Each row comes from the steps of one path. Every step used is in the known rows, and no mark comes twice. Write the path behind each row, first mark first.
Known rows:
zitog/rilevag/birak: [-17.6  22.5  10.0  36.5   5.0  21.1   4.7 -19.4  17.8  12.9 -12.7 -24.5
 -35.2  27.4  28.4  27.3  12.6   8.1 -42.8  -7.6  -1.3   6.4  12.6 -11.0
 -15.5  -2.6  16.5  21.6  -8.6  30.1   8.8  15.0 -17.9  18.3 -26.0 -17.8
 -31.4  17.7]
dula/rilevag/zitog/gonep/zerez: [-27.9  11.3 -14.5   8.0   8.4  17.7 -14.9 -11.7   0.6 -14.2  18.4 -10.4
   0.4   2.2  -5.4 -10.1   1.0  10.8   1.8   0.9  16.3 -30.7  11.5  11.8
  19.0 -16.6 -14.0 -41.5   5.4   0.2  35.8  16.4 -22.4 -20.9 -20.3  22.1
  13.0  23.4]
zerez/rilevag/birak/zitog: [-33.0  25.5  15.4  -3.5  22.9   1.5  24.2  -7.9  17.3   4.0  -1.2 -37.9
  -5.4  -4.6 -15.5  12.1  13.0   4.1  14.9 -10.8  21.4  17.9  20.2 -19.2
 -28.2 -22.0 -12.3   3.4 -14.4  28.0  19.4  -2.8  12.1  23.7  17.3 -24.9
 -13.0 -36.2]
zerez/rilevag: [-34.5   3.9   1.5   8.9  24.6  14.8  16.6 -16.3  30.0  37.3  26.7 -11.0
 -25.7   4.6 -23.3  16.0  33.7   9.5  24.8  -1.4  38.2   2.3   5.0 -14.4
 -12.7 -43.6 -37.9   8.6 -18.6   9.3   4.7 -11.4  47.0  28.9   1.3 -11.4
 -11.6 -21.9]
rilevag/fezef/birak/zitog/gonep/zerez: [ 31.3 -14.5  -7.4  -5.2 -32.7 -32.5  10.2  22.0 -18.6 -38.6 -21.5  15.9
  14.2   0.6  12.5 -40.9 -30.0 -18.9   8.5   6.9   7.3  -1.8  -9.7  10.1
  -2.9  47.7  26.5  -4.2   8.3 -13.0 -28.7  -3.8  -9.2 -19.9   4.3   6.7
  -0.8   2.4]
birak/zitog: [ -9.2   6.3  11.0   6.1  -6.7 -11.8  -5.7  26.4  10.2  30.7  -9.6   0.2
  -4.5 -16.4 -15.0   2.3 -10.7 -17.4 -13.5   1.3  20.1  15.8  21.4  13.8
 -32.8  -9.0  11.8 -14.1   9.4  23.6 -20.5 -10.2  -6.7  29.5  18.5   3.9
 -24.0 -26.6]
fezef/birak/zitog/rilevag/rapo: [ 10.5 -19.1 -26.6   3.1 -28.0  -8.8  12.4  12.2   4.9   2.9  -5.3  12.3
  11.8 -27.8 -22.7  27.3  -1.6 -15.4 -22.3   8.1 -23.7 -12.8   2.4  17.4
 -18.1  24.8  17.6  -2.3   1.7  28.4 -23.1   1.0 -30.9 -16.4  12.6   9.1
 -11.6  14.5]
dula/rilevag/rapo: [-17.6   9.8   8.4  12.4  17.6  60.7 -11.7 -29.7  11.0  20.2  18.2 -13.6
  12.6  33.7 -17.8  -2.3   9.4  25.5 -17.5  -1.4 -12.8 -11.2  -3.9  11.9
   7.1  -8.1 -20.2  -1.5  -5.3 -11.6  11.8  32.0 -14.7  -3.9 -17.7  11.9
  -4.3  15.9]
gonep/zerez/rilevag/fezef/birak/zitog: [ -6.0  -7.9  -5.8   1.1 -15.8 -19.1  29.2   8.1  11.8  -0.9 -13.0 -11.5
  10.0   7.5 -14.9 -24.5  11.8  -9.7  30.6  23.8  15.6  -9.7  -8.8 -13.6
 -11.0  -2.0  -3.7 -22.6  -5.6 -11.5 -16.1   8.3  27.3 -35.9  17.4  11.1
 -11.8  -0.5]
gonep/zerez/rilevag/fezef/birak: [-14.8 -13.7  -5.7  12.1 -12.4  -3.1  33.0  -8.5  15.5   0.9  -4.2  -3.7
 -10.3  22.9  -5.2 -29.1  14.0  10.8  29.3  21.6  25.3 -11.2 -18.7 -17.9
   3.9  -5.5 -13.4  -3.9 -14.1 -21.2 -18.0  17.5  47.7 -25.8   0.0   7.3
  -6.9   5.8]
zerez/rilevag/birak: [-36.2  15.2  12.7  12.1  25.5  19.5  24.4 -29.9  24.3   8.1  12.1 -28.9
 -28.0  18.7  -4.1  10.7  19.0  26.6   9.7 -15.4  27.6  17.3   9.2 -21.5
 -15.5 -27.6 -25.1  22.2 -21.7   9.2  16.5   2.8  34.3  32.2  -0.7 -26.1
  -6.8 -24.3]
fezef/birak: [  3.4 -36.1  -1.5  20.6 -35.8  -4.4  19.3   4.2  24.5  -2.2  10.1  21.8
 -42.8 -21.0 -12.6   7.9 -10.0   7.5  -7.7   5.3  28.7   6.8  -7.8  20.7
  -6.1  -0.2   0.1  13.5  -2.8   6.3 -38.1 -10.8  21.1  20.3  13.1   1.3
   5.8 -19.1]
rapo/zitog: [-11.4 -11.3  19.1  -6.6 -11.7  -0.5 -19.9  15.0   8.2  36.3   2.2  24.5
 -30.5 -18.3   0.7   9.6  -3.3   0.9 -11.1  14.7   2.1  15.2  -9.3   4.4
   8.7 -16.2  -3.3  -6.7   8.7   1.2 -18.5 -23.6   1.3  34.6  -1.3   6.8
   7.4 -17.2]
birak/zitog/gonep/rilevag: [ 26.7   9.4   5.3  -2.7  -3.9 -26.3 -21.2  22.4  -6.7   1.1  -8.6  -3.8
  17.9 -27.3   7.0   9.8   2.9 -28.3  -4.7  -6.3  -7.5  -1.8  19.9   8.3
 -11.1 -16.6  22.5  -7.7  21.0   2.4   6.2  -8.4  -7.5  -3.7  22.8   5.6
  -6.9  -5.6]
rilevag/rapo/zitog: [  1.4 -18.0  -0.8 -18.6  -1.6  22.1 -24.4   5.1 -18.3  43.2  13.7  37.1
   9.1   1.1 -17.5  -4.8 -20.0  14.0 -25.7   4.5 -30.4  11.7 -17.6  12.2
  10.2   2.7 -13.2   0.0   1.5 -11.7 -13.9  -5.9  -2.2  27.1  -4.6  17.4
  15.9   7.1]
dula/rilevag/rapo/zitog/gonep/zerez: [  1.4 -14.8  13.8 -12.0  20.9  29.2 -35.9 -11.5  -4.9   8.8   6.3  14.7
  24.0  21.2  -2.6 -17.3   0.0   3.2  -6.7   8.8 -31.4 -19.7 -10.9  11.2
  44.2 -12.5  -9.7 -35.8  10.6 -29.2  29.8  19.4 -26.3 -21.7 -12.7  33.2
  21.5  18.7]
rapo/zitog/rilevag/fezef/birak: [ 12.5   0.6  -3.2  -6.0 -28.6  -0.9  -6.4   9.2  -4.8   0.0 -13.0  14.5
 -19.5  -9.9  26.5  27.6  15.3  -6.1 -12.0  38.7 -33.3  -3.6 -33.8  -9.1
  12.8  35.0  15.7  20.4   6.5   8.0 -32.3 -12.4 -21.5 -21.3 -21.9  -5.2
   2.0  26.9]
zitog/rilevag/fezef/birak: [  9.0   9.7 -16.1  23.2 -22.2  11.0  17.1  -5.7   2.8  -8.9  -6.6  -0.8
 -23.3  15.6  20.0  18.9  17.7   1.5 -19.6  19.0 -11.0  -7.3 -22.0  -6.4
  -2.7  38.4  17.7  32.3  -0.4  14.0 -26.9   4.2  -7.1 -21.5 -28.9 -12.1
 -20.7  35.1]

Write each row's path:
[-18.9 -25.8  -4.5 -10.8  16.1   6.1  -4.3  -4.8  11.2  52.9   6.7  15.3
  12.3  14.9 -27.2 -16.9   9.7   8.2  12.9  15.7 -10.7  -8.9  -7.9 -14.7
  21.9 -36.3 -31.2 -34.9  -9.7 -22.1  12.9  11.5  34.8  -6.4   6.4  29.2
   6.4  10.1] => gonep/zerez/rilevag/rapo/zitog
[ 25.3  -2.5   3.5  16.9   4.4  -4.8 -25.1   0.6  -0.8   9.4  10.0   3.6
  -8.7   1.8  18.8  10.1  11.6  -2.4  -9.6 -13.8  -4.7  -3.8   6.6   4.1
  10.6 -24.9   2.4  17.7  12.0 -20.6  12.2  -1.8  20.8   6.3  -3.5   2.3
   1.9   7.2] => zitog/gonep/rilevag
[ 14.4 -18.7 -15.4  -3.7   7.8 -20.9  16.5  -8.0  -2.9 -29.0   2.3  13.9
  -6.9  10.5   7.2 -25.3  -1.1   0.3  38.0  -3.5  28.3 -10.0 -10.7  -6.9
  24.8   2.2 -15.5   2.6  -8.5 -30.3   4.9  -3.8  37.4 -18.9  -6.2  -3.8
   7.4   1.0] => zitog/gonep/zerez/rilevag/fezef/birak
[-23.3  30.0  -4.1  -2.4  24.1  20.2  15.1 -19.5   0.9  17.4  20.9 -16.1
  -9.1  28.8  -3.5  -3.9  23.7  17.2  27.1   5.0  18.0  10.1 -13.7 -28.2
  -9.1   0.7 -29.5  26.3 -17.5  -4.9  -8.9   1.6  42.0   3.3 -16.1 -19.5
 -11.9  -4.2] => zerez/rilevag/fezef
[-16.3  16.7  25.6  10.3  -9.4  -0.8   3.3   6.2   6.2  -1.1 -21.7 -18.9
  -9.0   1.5   6.8  -4.2 -23.4   5.0 -28.7 -11.1  12.4  27.1  16.0   4.0
 -32.6   6.7  26.6  -1.1  -3.3  27.6  -6.0   0.9 -20.4  35.0  15.2 -12.5
 -17.7 -25.9] => rilevag/birak/zitog
[  6.1   9.5  18.8  -6.3   8.7 -16.4  -1.3   6.0  -9.9 -24.1 -15.6  -7.0
  -1.1  -4.3  13.9  -4.0 -35.8  -5.2 -14.4 -29.4  16.0  28.2  23.8  14.4
 -19.0  13.2  25.2   5.0   4.7  20.2  12.7  -8.4 -30.1  39.0   8.3 -20.2
   0.3 -28.4] => rilevag/birak/zitog/gonep
[-30.1  12.4 -42.8 -24.5  39.1  -3.2   9.9  -6.6 -11.0   1.1  42.6   2.5
  -5.5 -24.9 -25.3  14.2  10.0   8.6  31.7 -21.4  28.3  -3.4  16.5  -2.4
   2.8 -17.1 -49.0   7.4 -15.6  16.7  32.7 -26.6  20.9  17.4 -12.3 -13.1
  21.5  -8.9] => zerez/rilevag/zitog/gonep
[  0.8  -8.9 -13.7 -45.5  43.6   5.7 -14.9  -9.1 -17.8  25.1  31.3  25.9
  16.4  -8.8 -22.1   9.0   8.1   3.8  27.4 -15.6 -16.9   6.2  -9.8  -8.0
  29.2 -14.9 -44.5  12.0  -8.4 -16.0  28.7 -21.8  23.4  15.1  -5.3  -4.8
  31.6  -7.9] => zerez/rilevag/rapo/zitog/gonep
[ -8.7  30.4  33.4   6.0  19.4  19.4 -11.7 -13.2   6.9 -39.8  -9.1 -36.6
   2.2   9.0  16.4   8.5   1.3   5.0  -7.7 -13.3   6.0   4.1  23.3   9.9
  -7.7   3.4  15.7 -12.3   2.8  15.8  33.7  12.3 -52.0   4.8   3.9 -16.4
  -2.1 -17.5] => dula/rilevag/birak/zitog/gonep
[ -0.2  40.1  -4.3   4.1  -0.7  -4.6  -2.5  12.8  -8.4  18.8 -23.0 -23.8
  16.0  12.7  17.4  15.4  13.7 -25.7 -16.8  19.2 -18.5   0.3   5.2  -5.5
 -34.7  22.4  28.6   6.5   3.2  28.1 -18.2   7.3 -37.5 -13.3 -12.6  -6.9
 -45.4  20.5] => birak/zitog/rilevag/fezef
[ 34.8 -23.4  -5.4   1.8 -37.2 -33.2  -0.1  21.1   6.7 -32.3  -4.2  13.8
   5.7 -50.9  -1.6  13.9   0.4 -25.1   1.6  -1.4  -6.9  -7.6   8.8  19.7
  -2.5   3.7  26.7  -1.6  18.8   0.6 -17.7 -15.2  -3.6 -16.0  28.8   6.6
  10.9 -11.0] => fezef/birak/zitog/gonep/rilevag
[ 22.6   1.7  26.0 -11.3  -6.2  -5.5 -35.2   4.1  -9.2 -13.6 -13.6   9.6
  -8.1 -12.9  42.7  15.5  -4.4   4.4 -16.1  -7.2 -33.6   7.4  -7.5  -6.6
  28.7  -7.5  18.6  13.2  18.1 -19.0  16.0 -13.9  -3.7   8.1  -5.9  -2.4
  26.8   1.1] => rapo/zitog/gonep/rilevag/birak
[ -1.3  13.4 -17.6   3.3   7.4   6.4  -5.7   9.5  -3.4  38.5  -5.4  -4.0
  26.2   1.6 -13.8  23.9   4.5 -20.7 -32.6   4.9 -28.5  -2.8  16.8   5.2
 -31.5   5.2  11.1  -9.9   0.0  30.5  -2.1  10.6 -32.1  -4.9  -0.2   8.7
 -30.6  21.4] => birak/zitog/rilevag/rapo
[ 25.7   7.1   0.5  16.6 -48.9  -7.4   6.5  15.3  -5.6 -18.7 -20.0 -14.1
  18.4 -10.5  11.9  -2.0   7.4  -0.5  -9.5  21.6 -33.4  -5.0 -19.0  -4.9
 -14.2  31.3  28.7  13.8  15.3  -7.6 -43.8  13.6   7.9 -41.4  13.1   6.3
 -10.6  21.6] => gonep/rilevag/fezef/birak/zitog
[ 44.0  -1.7 -10.5   8.6 -20.4  -8.6  -2.4  -5.4 -16.9 -38.3  -0.7   7.8
   0.8   1.3  31.5  -8.1  -1.6   4.1  -0.8  -5.4 -19.8  -4.1 -21.1  -0.2
  22.9  25.6  15.8  39.5  12.3 -31.3 -15.4   1.9  14.3 -23.3 -10.4  -4.2
  14.0  23.3] => zitog/gonep/rilevag/fezef/birak
[-10.3   9.3  17.5   5.2  -6.9   5.8 -15.7   0.8   9.8  16.4 -22.2  -5.0
 -31.6   0.6  32.2  41.8  11.2   5.6 -36.2  14.6 -25.3   7.0  -5.9 -13.3
   6.0   0.9  16.6   7.1   6.9  23.4   5.1  -8.1 -30.8  17.0 -21.1  -8.9
  -4.8  10.1] => rapo/zitog/rilevag/birak
[ -7.9   4.8 -22.4  19.3  12.6  31.7  -5.2 -14.8  -0.5  46.7   9.0   6.0
   0.0  28.7  -7.6  20.6  12.2   6.7 -40.2  -5.4 -23.5  -6.1   1.0  -1.4
  -7.4  -1.3  -4.0  14.5  -5.5  12.8   3.5  21.6 -10.5   3.3 -27.9   7.1
 -24.0  42.5] => zitog/rilevag/rapo
[ 15.0   4.9 -14.4 -24.1   8.7 -19.6  26.0   1.8  -9.7 -37.9  11.3  -5.6
  11.8 -20.4  -5.2   1.4  13.2 -10.1  48.5  -5.9  15.3   4.7  -9.3  -5.8
  -1.9  26.1 -16.2  25.8 -10.3   3.2  -5.3 -25.6  15.5 -15.5   5.7 -24.1
   8.8 -18.5] => zerez/rilevag/fezef/birak/zitog/gonep
[ 16.3  15.5  11.4  -6.2  -8.1   7.6  -0.9  -7.8  -6.7 -57.9  -3.3 -14.0
  16.1  -1.4  15.1  -5.0   3.2  -2.7  15.8   8.2  -7.4 -11.0 -11.6  11.1
   6.3  44.4  12.6   8.3   9.1  -2.3  -8.7   2.1 -40.2 -34.5  -6.1  -9.6
   9.0   1.5] => dula/rilevag/fezef/birak/zitog/gonep
[ 18.4 -23.3  -4.2 -36.0  13.1   5.8 -33.3   7.2 -33.2  22.6  16.6  49.7
  16.8  -2.3  -4.9  -7.3 -33.7   5.4 -15.2 -19.0 -32.3  12.3 -14.5  14.6
  30.4  10.4 -11.9   7.5   7.8 -24.3   7.3 -17.8  -8.3  26.4 -11.8  12.3
  32.3   4.4] => rilevag/rapo/zitog/gonep
[ 46.4 -14.3   3.7 -15.9 -30.7 -19.2 -23.4  13.6 -23.1 -31.8  -9.5  29.5
   1.2 -24.8  34.5   6.0  -1.8  -3.3   5.9  12.6 -43.5  -5.2 -33.8  -2.1
  39.0  27.7  15.8  22.6  22.2 -31.8 -19.1 -21.5   6.3 -24.7  -7.4  -1.0
  35.1  14.9] => rapo/zitog/gonep/rilevag/fezef/birak
[ -5.7 -19.7  -0.8   3.1  31.8 -15.6  -0.1  -7.0  15.5  14.7  13.1   7.7
 -16.2  15.3  -6.7 -11.2   6.2 -11.2  30.1 -10.8  41.8  -6.8  13.6  -5.2
  18.6 -44.6 -24.1 -14.9  -7.0 -16.2  28.6  -7.3  39.1  11.8  -0.1   1.8
  -2.1 -14.2] => zitog/gonep/zerez/rilevag
[-26.6  37.4  40.5  18.3   6.0  35.7  -1.2 -15.9  25.4 -15.9 -13.5 -50.7
   0.3  11.9   9.7   7.4   8.1  10.3 -16.8  -0.7   5.7   6.4  16.8   0.2
 -21.7  -3.8  17.9 -15.4   1.1  23.0  15.1  21.6 -44.9   0.1   3.6 -12.6
 -15.7 -14.2] => dula/rilevag/birak/zitog
[-12.9   2.8 -37.6 -13.2   4.7  -5.4  -3.7   7.6 -27.7  -7.9  29.0  21.2
 -10.6 -23.2 -11.1  -3.3 -30.2   7.9  -8.2 -22.3  24.0   0.7  13.5  15.4
   0.5   5.7 -17.6   3.2  -0.8  16.9  10.5 -25.4  -5.2  28.9 -20.9  -2.0
  20.1   4.8] => rilevag/zitog/gonep
[ 16.3   7.0  13.2  21.5  -0.4   3.4 -16.6 -17.3  -4.9 -19.0  -7.0 -12.7
 -10.4  12.7  35.5   7.4  -4.5  11.7 -19.2 -28.1 -11.9   7.6   8.2  -6.6
  11.8  -9.4  12.6  28.8   6.2 -17.3  20.8   9.2   6.9  14.6  -6.7 -10.5
   7.5   6.5] => zitog/gonep/rilevag/birak
[ 21.2 -43.7 -26.9 -21.7  -0.2 -27.3  16.2   9.5   0.4 -15.5   5.1  22.1
  29.0 -29.8 -34.9 -13.4 -13.6 -17.6  27.0 -11.7   5.9 -12.2   5.8  13.5
   7.0   0.1  -8.4 -21.7  -2.4  -8.4   8.4 -10.7  10.1 -20.4  31.3  12.4
  18.3 -13.4] => fezef/birak/zitog/gonep/zerez/rilevag/rapo
[-13.9   3.6  15.1  -7.0  10.5  51.4 -28.2 -16.3   0.0  23.8  14.4   1.3
  14.4  10.8 -10.7   8.4  11.0  20.3 -14.5  15.0 -32.6 -10.0 -18.2   7.5
  24.8  -5.6 -17.4 -15.0   5.4 -12.9   8.5  18.8 -24.8  -6.9 -15.8  17.0
  13.2  13.6] => dula/rilevag/rapo/zitog
[ 34.6  -4.7  -6.4 -15.2 -23.7 -28.1  11.0  16.5 -25.4 -46.3  -9.9  16.2
   8.9 -12.6   9.6 -17.6 -31.7 -12.4  10.7  -0.2   0.5  14.9 -15.9  13.2
  -7.0  57.3  25.6  22.7   3.4   0.8 -32.0 -19.5 -16.8  -5.8   1.7 -13.3
   5.5 -10.1] => rilevag/fezef/birak/zitog/gonep
[-32.6   0.9  14.7  10.8   8.8  -7.8  19.2  -1.9  24.5  17.0 -20.8 -31.0
  -4.2  13.2 -10.8 -15.6   4.7  -2.3  10.8   4.0  25.7   5.1  19.2 -17.2
 -16.7 -36.7  -1.7 -34.2 -12.6   6.8  16.5  17.5  20.8   4.1  20.8   5.1
 -22.2 -20.1] => gonep/zerez/rilevag/birak/zitog
[ 14.2 -39.2 -11.1 -10.7 -12.2 -45.3  22.9  16.7  16.2 -19.6  -4.8  13.7
   0.0 -40.3 -21.8  -2.8  -1.5 -28.7  35.4   1.7  31.6 -13.5  13.6  12.5
  -0.9 -15.0  -2.5 -24.2   4.4   4.4   1.9 -21.2  16.4 -15.3  31.4   5.1
  10.6 -29.4] => fezef/birak/zitog/gonep/zerez/rilevag
[-49.8  -2.3 -32.2   8.8   6.9   3.2  17.1  -3.6  13.8  35.6  16.2  -4.1
  -9.0   0.7 -36.6 -16.3   7.7  10.3  19.7  12.0  32.3 -18.6  13.6 -12.7
  -7.4 -45.0 -30.8 -37.5  -9.7   6.5  11.9   5.1  38.5  -4.7  -3.8  21.2
  -4.0   7.9] => gonep/zerez/rilevag/zitog
[ -1.6  21.5  22.2  30.0 -20.7   4.8  -6.2   3.2  10.4   2.2 -24.0 -37.3
   6.5  -1.3  16.7   6.1   7.1   5.7 -35.4  -1.8 -23.2   7.3  15.5 -12.9
 -20.5  -9.2  34.8   0.6   9.7   5.8  -0.6  26.0  -3.8  -3.3  20.1  -0.3
 -17.3   4.3] => gonep/rilevag/birak/zitog
[ 13.4  -0.2  -0.9  -0.8 -33.3 -11.8  18.3  19.9 -14.9 -25.9 -11.4   4.7
   3.5 -11.3  -2.2 -13.9 -21.8  -0.2   0.2  12.0   0.8  13.1 -18.2   7.6
 -20.3  51.8  19.3  15.3   2.6   7.8 -52.7  -5.2  -7.8  -7.3   6.7  -6.3
  -5.6  -4.3] => rilevag/fezef/birak/zitog
[  2.9  -3.3  20.1   2.4   1.9 -22.7  -1.1  12.8  -3.0 -19.4 -28.4  -6.7
   2.6   8.1  16.5 -27.5 -40.9 -12.6 -13.9 -21.4  15.8  17.0  23.9   9.6
 -14.3   1.9  31.1 -24.6   4.1   5.9  15.5   2.7 -19.9  25.7  12.8  -2.9
  -7.1 -17.2] => rilevag/birak/zitog/gonep/zerez
[  1.4 -21.6 -14.2 -10.3  41.9  -1.9  -1.9 -14.4  -4.8  20.8  20.8  18.7
  10.4  26.2 -18.3 -24.0  -7.9  -2.1  19.9 -19.4  14.8  -8.1   5.2   0.4
  22.8 -28.4 -31.4 -10.8 -13.9 -29.9  32.0   7.6  33.8   7.4  -1.9  11.3
   7.6   3.3] => zitog/gonep/zerez/rilevag/rapo
[ -4.4  17.2  12.7  19.3 -16.9  40.0   7.5 -25.5   9.4 -33.0   6.0 -17.3
 -12.0  19.5   9.7  -3.2  15.5  22.5   3.6  23.3   1.0  -8.7 -28.4   0.4
   8.9  29.1   3.4  16.8  -1.9 -10.8 -21.8  19.1 -14.0 -29.6 -18.1  -7.9
  -1.2  11.7] => dula/rilevag/fezef/birak
[  5.1 -13.8 -11.4 -25.0  27.8 -19.7  -4.5  10.8 -10.3  19.1   1.8  10.1
  40.9  -0.3 -27.1 -22.4 -15.0 -20.4  22.0 -14.2   5.9  -5.7  19.6   2.7
  -3.5 -22.5 -10.9 -31.8  -5.6 -10.5  27.1   0.1   8.3  -1.4  19.6  16.2
   1.6 -10.1] => birak/zitog/gonep/zerez/rilevag/rapo
